What can hang from each mark
zozo: daku nazet
nazet: rodif
daku: zozo
kile: vube
lukim: koge
mamogi: daku koge zozo
koge: kile nazet
rodif: daku

Known rows, with every way that one mark hangs from another
daku(zozo(nazet(rodif))): [ 0.01 -1.11 -1.73 -0.98  1.38  2.21  0.08  0.28  3.37  1.02 -2.52  1.47
  1.25  0.03 -0.67 -0.66 -2.67  0.05 -0.89]
daku(zozo): [ 0.32 -0.71 -2.18 -0.54  2.26  1.59 -0.08 -0.11  1.84  2.43 -3.37 -0.99
  0.99  0.54 -0.59 -0.66 -1.70  0.71  0.05]
koge(nazet(rodif(daku))): [-1.91  0.54 -1.46  0.41  2.07  0.75  0.76  1.47 -1.75  2.25  0.01  3.42
 -0.43 -0.69  1.42 -1.02 -2.87  0.25 -3.79]
koge(kile): [-0.52  0.22 -2.24 -0.01  2.43  1.16 -1.02  1.43 -1.59  2.87 -1.38 -1.09
  0.32 -0.43  0.21 -0.49 -1.97  0.66 -1.57]
rodif(daku(zozo(nazet))): [-2.74 -1.59 -3.50 -0.94  2.16  1.65  1.20 -0.05  4.31  2.90 -2.46  2.94
  0.59  1.46  0.72  0.49 -2.77  0.63 -0.54]
lukim(koge): [ 1.34  0.96 -2.33  0.02  1.51  1.11 -0.04  0.76 -2.07  2.34 -1.65 -1.80
  1.00 -0.78 -0.34 -0.56 -1.06  0.95 -0.87]
mamogi(daku zozo(nazet)): [-0.53 -0.13 -0.73  1.60  1.02  1.17  2.19  2.03  1.40  1.84 -2.35 -1.09
  0.88 -0.70 -0.05 -0.44 -1.11 -0.02 -0.91]
mamogi(daku koge zozo(nazet)): [ 0.90  1.23 -1.18  2.72  0.73  1.07  2.50  2.93  3.12  1.71 -3.93 -3.24
  0.80 -1.09 -0.43 -0.86 -1.28 -0.32 -0.80]
koge(nazet(rodif)): [-0.39  0.35  0.37  0.08  1.83  0.95  0.02  2.33 -1.78  1.77 -0.36  1.84
  0.16 -1.49 -0.06 -1.47 -1.85  0.20 -3.01]
koge(kile(vube) nazet(rodif(daku(zozo)))): [-3.46  1.13 -1.16  0.92  3.27  1.52  0.70  1.52  0.34  4.09 -1.34  2.27
  1.48 -0.75  0.99 -1.68 -5.94 -0.83 -2.57]
mamogi(daku koge): [ 1.63  1.89 -0.07  2.56  1.44  0.96  1.55  1.58  2.00  2.57 -2.68 -3.16
  0.19 -0.77 -0.49 -0.65 -1.16  0.14 -1.25]
zozo(daku nazet(rodif)): [-0.80 -0.20 -1.53 -0.38  0.73  1.46  1.92  1.03  4.26  1.57 -0.14  3.66
  0.31 -2.57 -0.57  0.76 -2.43  0.23 -2.28]
nazet(rodif): [ 1.58  0.49 -1.68  0.02  1.46  1.43 -0.55  0.07 -1.50  0.97 -0.66  1.17
  0.52 -0.75  0.25 -1.01 -1.90  0.31 -2.24]
koge(kile nazet(rodif(daku))): [-2.69  1.04 -1.88  0.75  2.57  0.93 -0.06  2.52 -2.95  3.03 -0.32  1.67
 -0.51 -1.14  1.50 -1.26 -3.82  0.08 -4.17]
mamogi(daku zozo): [ 1.11  0.97 -1.02  2.33  1.44  1.06  1.72  1.19 -0.99  1.97 -2.80 -3.29
  0.71 -0.81  0.07 -1.16 -1.13  0.14 -0.94]
lukim(koge(kile nazet(rodif))): [-0.08  1.98 -0.81  0.84  1.85  1.26 -0.74  3.55 -4.58  2.59 -1.24 -2.64
  0.60 -2.44 -0.50 -1.96 -3.02  0.12 -3.18]
koge(kile(vube) nazet(rodif)): [-2.16  1.55  1.05  0.67  2.65  0.97 -0.25  3.02 -1.65  3.46  0.58  2.26
  1.46 -2.23  0.14 -1.69 -4.21 -0.80 -3.22]
kile(vube): [-0.70  0.49 -0.61 -0.05  2.31  0.87  0.36  0.32  0.79  3.24  0.18  3.12
  1.86 -0.45  0.32 -0.18 -2.21 -0.02 -0.94]

Rows
[ 0.39  0.22 -3.97  0.27  2.05  1.96  0.41 -1.37  0.75  1.62 -2.50  1.05
  0.48  0.54  0.99 -0.94 -3.63  0.21 -1.66] | nazet(rodif(daku(zozo)))
[-0.37  2.83 -2.21  2.48  1.03  1.43  2.58  2.88  4.06  2.45 -2.40 -0.25
  2.07 -4.24 -0.50 -0.96 -5.13 -1.42 -1.99] | mamogi(koge(kile(vube)) zozo(daku nazet(rodif)))
[ 1.77  2.86 -1.83  3.86  1.60  1.15  1.23  2.88 -0.66  2.55 -4.65 -7.33
  0.57 -1.65 -0.20 -1.85 -2.25 -0.39 -1.33] | mamogi(daku koge(kile) zozo)
[-2.23  2.32 -1.51  1.45  2.87  1.75  0.90  1.78 -1.21  4.24 -1.88 -0.23
  2.14 -1.50  0.43 -1.96 -6.06 -0.78 -2.33] | lukim(koge(kile(vube) nazet(rodif(daku(zozo)))))
[-1.06  1.68 -2.20  1.59  1.76  1.03  0.91  3.29  2.06  3.05 -2.84 -1.10
  2.27 -1.62 -0.13 -1.03 -3.59 -0.98 -0.90] | mamogi(koge(kile(vube)) zozo(nazet))
[ 0.34  2.44  1.07  3.24  2.03  1.76  1.11  3.75  1.65  2.96 -4.61 -5.87
  0.40 -1.81 -1.17 -2.60 -3.83 -0.73 -2.27] | mamogi(daku(zozo) koge(kile nazet(rodif)))
[-0.50  2.81 -3.52  2.89  1.92  0.79  0.78  3.72 -3.22  2.14 -3.51 -2.96
 -0.16 -2.07  1.33 -2.70 -4.14 -0.63 -3.78] | mamogi(koge(kile nazet(rodif(daku))) zozo)
[ 0.16  0.29 -0.06  1.65  1.31  1.70  2.19  1.93  6.87  2.72 -4.53 -2.66
  0.91  0.06 -1.32 -0.32 -1.91 -0.08  0.20] | mamogi(daku(zozo(nazet)) koge)
[-1.12  0.85 -0.24  0.39  2.27  1.09 -0.94  3.28 -2.98  2.47 -0.70 -0.04
  0.08 -1.85 -0.04 -1.66 -2.91 -0.01 -3.44] | koge(kile nazet(rodif))
[-0.39  1.37 -2.09  1.36  2.03  1.31  1.32  1.67  1.90  2.40 -3.84 -0.38
  0.13 -0.56  0.51 -1.94 -3.79 -0.16 -2.43] | mamogi(koge(nazet(rodif(daku(zozo)))))
[-0.40  2.64  0.15  3.85  1.95  0.63  1.76  5.11 -0.99  3.31 -4.39 -6.64
  0.22 -2.29 -0.48 -2.31 -2.28 -0.49 -2.04] | mamogi(daku koge(kile nazet) zozo)
[-1.22 -1.12  0.09  0.47  1.66  1.83  1.79  1.00  5.31  2.74 -3.04 -0.51
  1.00  0.52 -0.91  0.16 -1.79  0.22  0.11] | mamogi(daku(zozo(nazet)))
[ 0.18  2.92  1.51  3.40  1.75  1.08  0.95  4.38 -0.40  2.73 -2.27 -4.18
 -0.19 -2.51 -0.61 -2.15 -3.05 -0.62 -3.50] | mamogi(daku koge(kile nazet(rodif)))
[-0.10  1.99 -5.18  2.06  1.20  1.47  0.71  2.31 -0.15  1.36 -3.31 -1.60
  0.34 -1.25  1.31 -1.45 -4.24 -0.63 -2.94] | mamogi(koge(kile) zozo(nazet(rodif(daku))))
[-2.47  2.83 -1.08  1.55  2.49  1.08  0.71  2.45 -3.40  4.03  0.48  1.48
  1.49 -2.01  1.20 -1.65 -5.29 -0.69 -3.60] | lukim(koge(kile(vube) nazet(rodif(daku))))
[ 2.48  2.34 -1.47  3.57  1.09  0.90  2.02  2.00  0.48  1.82 -4.36 -5.69
  0.68 -1.34 -0.26 -1.62 -1.30 -0.18 -0.96] | mamogi(daku koge zozo)
[ 0.42  2.18  0.56  3.60  1.45  0.42  2.65  4.20  0.12  2.58 -4.09 -4.81
  0.27 -1.90 -0.57 -2.07 -1.26 -0.29 -1.73] | mamogi(daku koge(nazet) zozo)
[ 1.50  1.07 -0.18  2.04  0.79  2.17  1.82  1.35  5.83  1.39 -4.08 -2.34
  1.03 -0.58 -1.26 -1.11 -2.91 -0.60 -0.96] | mamogi(daku(zozo(nazet(rodif))) koge)
[ 0.49  3.11 -0.19  3.77  1.10  1.61  1.93  3.10  1.81  2.11 -2.45 -2.60
  2.24 -2.51 -0.17 -1.90 -4.58 -1.86 -2.08] | mamogi(daku koge(kile(vube)) zozo(nazet(rodif)))
[ 0.06  0.24 -2.77  0.59  0.47  1.50  2.40  1.34  2.75  0.79 -1.81  1.34
  0.78 -3.11 -0.26 -0.16 -2.67 -0.13 -1.90] | mamogi(zozo(daku nazet(rodif)))
